What can hang from each mark:
lofavap: desal povim
nibiv: zifa
pugavam: limin rubur
zifa: delo nibiv
limin: pugavam
rubur: pugavam zifa
desal: fupoz lofavap
fupoz: desal
teluf: pafa
povim: lofavap
delo: desal pafa zifa
pafa: delo teluf

Each row was made from one small tree. The marks that hang from a mark follow it in brackets, in alphabetical order. Every link used is in the known rows. Write each row's tree.
Known rows:
nibiv(zifa): [ 10  -8  -7   5  -8 -17  -8  -1  17   4  20 -15  -7   7  -6 -10   7  -4
   5   0   4  11  -4 -18  -7 -13   5   4   3  11   5   1   1  -6   9]
teluf(pafa(delo(desal))): [ -8 -10 -10 -15 -16 -16  -8   2   5  13  -5  40  -4   3 -11 -10  10 -11
 -14  -7  11   7   0   9   1 -11  23  10   9  15   0  20   5   6  -2]
zifa(delo(desal(fupoz lofavap) pafa)): [-11 -18  38  14 -22 -15  12  -9  -8  -9   2   5 -28  11  -8 -14  14   1
  -1 -18  33  12   9   0 -10  -4  19  -4  -5 -26  -1  -2 -10  -1  34]
pugavam(rubur): [ 10  -4  -2  -9 -28   0  -5   4  -2   0 -36   7  -7   6  -1   7  10  -3
  -6 -19  -9   4   8  -5   2 -11   3  19  -2  10   0   6   3  -2 -18]
teluf(pafa(delo(desal zifa))): [-11 -11 -21  -8 -11  -7   1  -2   1  16  -3  26   1   3 -11 -14   9 -11
 -21  -6  11   9   4   9   2 -12  23  11  12  14   7  25   5   8  -1]
pugavam(limin rubur(zifa(nibiv))): [ 16   4 -45 -24   3   9  -1   5   4  -3 -33 -42 -17  16   0   8  14  -6
 -13 -31  -9  -8  -1  -2   2  24   7  29   2  26 -12  21   9 -14  12]
pafa(delo): [ -8 -11   3   4 -11 -21   2   1  12   6 -22  23  -1   1  -7 -12   5 -11
  -8  -9   3   4  -2  -3  16  -7  17   7   3  12   4  13   3   6   1]
nibiv(zifa(delo(desal pafa(teluf)))): [ 10 -13  26  10 -19 -41 -13  -8  10  -5  23  -6 -19   4  -5 -14   8  -3
  -2 -18  29  19   0 -15  -5  -8  19  -4   1  15   8   2 -10  -9  25]
povim(lofavap): [ 11   9   1   5 -29   1  14   0  13  -3   8  23  20  10   1  -4   1   1
  -8 -11  -2  -6   1   3   6   5  -5   7   9 -21  -7  -9  -5   8 -21]
teluf(pafa): [  9   1 -24 -29 -12   3 -11   3  -6   9  13  13   7   4  -4   2   0  -5
  -6  -2  -1   0   0  13 -11 -11  11   5   7   0  -6   5   7   2  -1]
limin(pugavam(rubur(zifa(delo)))): [-11   8  28  -7 -38 -14 -12  -1  -1   2 -12  10 -12   5   0  18  10  -7
 -19  -8  10   7  -2  -5  -5   9  20  21  -3  26 -11   3  26   0 -22]
lofavap(desal): [-23  -8 -10   0   6  -3   9   6  -2   1   5  34  -3   6   2  -9   4   4
  -5   2   8   8  -7   3  25   9 -11 -13  -8   0  -8  13  -4   1   4]
lofavap(desal povim): [-30  -5  12  25  -8  -3   5   7   2   4  -7  28   5  29  -8 -16   1   3
 -11   1  11  27 -15   8  20  37 -19 -14 -23   8 -16  32 -15  -3   6]
lofavap(desal(fupoz) povim): [-32 -25   7  24 -12  23   9   7  -4   4  -6  22  -7  32 -17 -10   4   2
  -9  -5   1  30 -13   6  10  27  -9  -9 -27  -4 -18  39 -11  -5  17]
desal(fupoz lofavap(povim)): [-25 -21   1  32 -20  45  26   3   4  -6 -11 -22 -37  37 -24   1   6  -1
   7   5  15   7   1  -7 -25   9 -10  15 -16 -54 -13  13  -2  -4  15]
delo(desal pafa(teluf) zifa): [-10   0  17  37  12   9  22 -18  -7  -9  -4 -14 -25  -2  -4  -9   7   8
 -14   6  42   3  12  -2   1   1   1   1  -6   5  31  16 -25  -8  -1]
pugavam(rubur(zifa(delo nibiv))): [ 17  -5   2 -26 -32 -27  -6  -1  -4 -10 -19  -8 -16  19  -2   3   9 -10
 -17 -38  -6   4   7  -2   5   0  13  16  -4  24  -5  11  14 -10   9]
zifa(delo nibiv): [ 12  -7  46 -27 -11 -27 -10 -11 -10 -19   6 -12  33  15   0 -18   9 -11
 -12 -42  -4  18   4   4  14  10  32  -5  10 -12  -7  -9   1   2  39]
fupoz(desal(lofavap)): [-11   5  -7  -4  -2 -11  17  -1 -10  -4 -16  27 -20   8  -1 -13  11  -1
   1  35  26  12   6  -1  -4 -10  -3   8 -12 -18 -10  -6 -12  -5  11]
pugavam(limin rubur): [ 13   0 -39 -11  -2  21  -5   9   0   7 -42 -24  -1   3   2   8  13  -1
  -6 -25  -9  -2   1  -4  -1  12   8  28   6  12 -11  16  -2  -3  -1]
lofavap(desal(fupoz)): [-26 -29 -16  -1   0  20  15   6  -7   0   7  28 -15   8  -7  -4   7   2
  -3  -5  -1  12  -4   1  15  -1  -2  -8 -11 -12  -9  20  -1  -1  15]
rubur(pugavam(limin) zifa(delo nibiv)): [ 20   1 -48 -24  47 -57 -13  -3  -3 -12  51 -31 -23   1   4  -6   9 -10
 -29 -43  12 -11  -3   8  -2  52  21  -3   6  48 -19   7  21 -13  35]
delo(zifa): [ -6   0 -22  14  16  19  17  -6  -9   6   3 -28  11   1   0 -10  -2  -1
 -13   2  -3   2   9  -1   0  -6   0   3   2  -1  14  13   2   3   6]
limin(pugavam): [-20  11  35   6 -16   7  -8  -4   2   2  -1  11   7  -2   1  10  10  -2
  -9  13  10   8  -7  -4  -5  13  15   9   3   5  -8  -5  15   6 -24]
desal(fupoz): [ -3 -28  -8  -2  -5  36   6  -1  -8  -1   3 -10 -18   6 -13   6   3  -3
   3 -10 -13   5   3  -3 -16 -14  14   7  -4 -19  -3   9   5  -3  14]
zifa(delo(desal) nibiv): [ -4 -15  64  -8  -9 -32  -9 -15  -8 -19   5   3  20  12  -3 -22  19  -8
 -16 -38  10  22   5   3  16  18  33  -5   9   0  -3   0  -6   1  34]
nibiv(zifa(delo(pafa))): [ 21  -8  10  -3 -20 -38 -11  -4  10   0  20 -14  -3   9  -3 -20   7  -5
   4 -16  13  19  -1 -12  -7 -18  19  -6   1   7   4  -7  -3  -6  31]
nibiv(zifa(delo)): [ 13 -13   5  -1 -17 -37 -16  -2   8   2  27 -14   1   6  -4 -15   3  -8
  -1 -20   8  19  -1 -15  -5 -13  18  -3   5  12   0  -1   4  -3  29]
zifa(nibiv): [  8   1  23 -16   1   3   0  -9   3 -18  -6 -14  21  17  -3 -12  14  -6
  -3 -14 -10   6   0   0  12   9  12   2   6 -13   0  -7  -3  -3   9]

Write each row's tree:
[  8  -8  72  -9 -14 -33  -7 -20  -8 -30  -1   1   7  13  -2 -18  16  -5
 -13 -40  26  18   7   4  14  15  32  -8   3  -8   4  -6 -18  -7  34] -> zifa(delo(desal pafa(teluf)) nibiv)
[ 13   4 -57 -16   1   7   0   9   2   7 -30 -33 -27   8   1  15   7  -3
 -11 -23  -4 -11  -1  -2  -4  19   2  29  -2  35 -12  24  10 -11   7] -> pugavam(limin rubur(zifa))
[-36 -14   1  36   0 -11  27  -6  13   7 -23  14 -20   7 -12 -22  16  -8
 -16   1  28   6   7  -9  15  -2   8  15   4   3  16  25  -4   9   1] -> pafa(delo(desal(lofavap) zifa))
[ 14   0 -65 -11  44 -60 -12   3  -5   1  56 -22 -37  -9   6   2  -3  -5
 -27 -32  18 -15  -3   7 -11  45  12  -5   1  58 -19  11  24 -10  28] -> rubur(pugavam(limin) zifa(delo))
[-20   5  46  44 -16  -1  18 -10  11 -18 -17   8 -52  19 -11  -3  11  10
   2  15  63   2   3  -2  -7  23 -17   2 -18 -20   9   7 -33 -12  -8] -> delo(desal(lofavap(povim)) pafa(teluf))
[-37 -24  10  36  12  42  40 -16  -4 -13  -5 -30 -24  24 -19 -18  27  -2
 -14  -4  20   8  15 -11  -4   5   8  18   3 -35  16  19  -8   0  16] -> delo(desal(fupoz lofavap) zifa(nibiv))
[-15   6   6   9  -9  -9  16  -1  -8  -3 -23  27 -15  20  -6 -16   9  -2
  -1  34  29  22   1   2  -6   2  -6   7 -20 -14 -14   4 -16  -7  12] -> fupoz(desal(lofavap(povim)))
[  3  -6 -51   0  45 -64 -12   0  -4   2  55 -13 -48 -11   4   0   5  -4
 -29 -32  29 -11  -3   6 -10  53  13  -3   0  65 -15  18  16 -11  25] -> rubur(pugavam(limin) zifa(delo(desal)))
[ 15  -2 -46 -21  -5  -6  -7   8  -4   6 -23 -32 -20   8   2  11   5  -6
 -15 -36   0  -6   1   0  -3  20  11  25   2  35 -16  23  12  -9  19] -> pugavam(limin rubur(zifa(delo)))
[-21 -19  23  22   6 -13   8 -14   5 -14 -16   5  -9  -2 -12  -3   5 -13
 -29 -20  30   7   7  -8  24   9  22  15   9  19  20  32  -9  -1   1] -> pafa(delo(desal zifa(nibiv)) teluf)
[ 19   0 -34 -28  -3  -5  -6   4  -2  -3 -25 -39 -11  15   1   5  12  -9
 -16 -44  -7  -3   1   0   3  25  17  25   4  30 -16  20  10 -10  25] -> pugavam(limin rubur(zifa(delo nibiv)))
[  1  -7 -34 -20 -11  -2   1   1   0  16  -2  17  12   5  -9 -12   3 -13
 -18  -7  -1   4   3  10   0 -19  22  10  12   7   3  20  10   8   4] -> teluf(pafa(delo(zifa)))
[-24   5  12  48   8  16  38 -17   1 -14  -8 -20 -45  10  -6 -10  10   9
  -8  16  59  -6  15  -7  -4   3 -13   7  -7 -24  27  11 -25  -7  -2] -> delo(desal(lofavap) pafa(teluf) zifa)
[ -8 -11 -11   4 -30  16  23   4   7  -3  12  43   7  17  -3  -8   7   2
  -9 -15  -3   3  -2   3  16   4  -6   2   2 -29 -14   4  -6   8 -10] -> povim(lofavap(desal(fupoz)))
[ -9  12  29 -10 -33  -2  -8  -3   4  -5 -20   5  -8  12  -2  15  18  -7
 -18  -5   5   6  -3  -6  -1  12  17  25  -2  21  -9   2  24  -3 -29] -> limin(pugavam(rubur(zifa(nibiv))))
[-38 -25  17  33  -6  22  22  -4   3  -6  -3   9 -48  11 -16   1  20   3
   2   5  30   3   6 -10 -13   6  -2  12  -5 -28   3  12  -8  -2   3] -> delo(desal(fupoz lofavap))
[ 20  -2 -22 -22  28 -73 -12  -6  -5 -16  55  -8 -27   4   2  -7   6 -11
 -29 -38  12  -5   1   6   0  35  17  -9  -1  47 -12   0  24 -12  22] -> rubur(pugavam zifa(delo nibiv))
[  4  -6 -26 -25 -10  -3  -1  -2   1   9  -5  12  19  10 -10 -16   7 -15
 -18 -12  -3   7   3  10   5 -17  27  12  14   3   4  18  10   7   8] -> teluf(pafa(delo(zifa(nibiv))))
[ -8 -11 -13 -13 -10  -8   0  -4   2   9  -5  22  11   8 -12 -18  14 -13
 -22 -11   6  11   4   9   6 -10  28  13  13  11   6  24   3   6   4] -> teluf(pafa(delo(desal zifa(nibiv))))
[ -5 -13   3   4   4  -6   6 -10   4 -14 -14 -10   5   0  -9  -1  -6 -16
 -24 -22  15   2   6  -7  22  -1  21  14  10   8  15  25   0   0   5] -> pafa(delo(zifa(nibiv)) teluf)
[ -3 -21  46   6 -20 -19  -3 -10 -15 -13   7   8 -21  -1  -5  -3   3   0
  -7 -31  30  14   8   4  -6  -1  26  -7  -4  -4   2   6 -12  -5  32] -> zifa(delo(desal(fupoz) pafa(teluf)))
[ -6   3  32  25  14  12  22 -24  -5 -21 -10 -22 -11   9  -5 -17  18   4
 -15  -4  33   7  13  -1  10   8   9   4  -2  -4  29  12 -28 -11   7] -> delo(desal pafa(teluf) zifa(nibiv))
[ 24   1  51 -25 -15 -28  -4 -15  -7 -23  -5 -12  27  18   1 -26  15  -7
  -5 -38   1  17   5   8  12   3  33 -11   4 -21  -2 -16  -8  -3  42] -> zifa(delo(pafa) nibiv)
[-23 -12  44  24 -18 -29   1  -5  -4  -4   5  11  -9  13  -6 -13   6  -1
 -11 -18  35  17   4   0  -3  21   8  -4  -3  -7  -8  10  -7   3  24] -> zifa(delo(desal(lofavap(povim))))
[-22 -19  27  19  -7 -25  -3  -5  10  -9 -14  32 -27 -12 -10   8  -1  -9
 -18 -16  36   3   0  -7  18   7  16  11   4  24  11  27  -9  -2  -9] -> pafa(delo(desal) teluf)
[ 17  -1  29 -10 -17 -29  -7  -7 -12 -12   8  -2   1  -1   4  -4  -8  -2
  -5 -24  21   7   5   7   0  -3  19 -13  -1  -5  -1  -7  -6  -3  28] -> zifa(delo(pafa(teluf)))
[  8  -6  70  -9 -17 -33  -2 -18  -6 -23  -5   2  14  17  -2 -29  23  -5
 -10 -35  17  22   6   6  15  12  34  -9   3 -10   3  -8 -16  -3  38] -> zifa(delo(desal pafa) nibiv)
[ 17  11   5   2  12  19  20 -18  -8 -22  -9 -41   9  13  -2 -13   4   0
 -10  -7  13   0  11   2   7  -6   8   2  -1 -19  22   0 -16 -10  13] -> delo(pafa(teluf) zifa(nibiv))
[ -6   1  38  23  -6 -11   5 -12   3 -15  -7  16 -38  -3  -2   1  11   8
  -1   2  44   2   3   0   1   7   1  -2  -9   4  16   4 -27 -12  -5] -> delo(desal pafa(teluf))
[ 12  10 -10  14  10  17  19 -13  -9 -10  -4 -34  -5   1   1  -4  -6   4
  -8   4  18  -4  11   2  -2 -12  -2  -1  -5 -11  22   4 -14  -7   5] -> delo(pafa(teluf) zifa)
[ -8 -10  -3   5  -1  -7  14  -7   8   1 -25  -2  18   9  -9 -25  10 -14
 -18 -15  -4   9   4  -3  23  -9  23  11   9   5  13  19   3   7  11] -> pafa(delo(zifa(nibiv)))
[-32 -14  12  29  -1 -10  26 -11  14  -2 -28   6  -8  15 -14 -28  23 -11
 -18  -6  25   8   8 -10  22   4  15  16   7  -3  16  23  -5   7   5] -> pafa(delo(desal(lofavap) zifa(nibiv)))
[-23 -33  24  17 -10 -11   0  -5   6  -9 -13  27 -35  -9 -16  12   1 -11
 -17 -21  31   5   2  -8  10   2  23  14   2  15   9  31  -6  -3  -1] -> pafa(delo(desal(fupoz)) teluf)
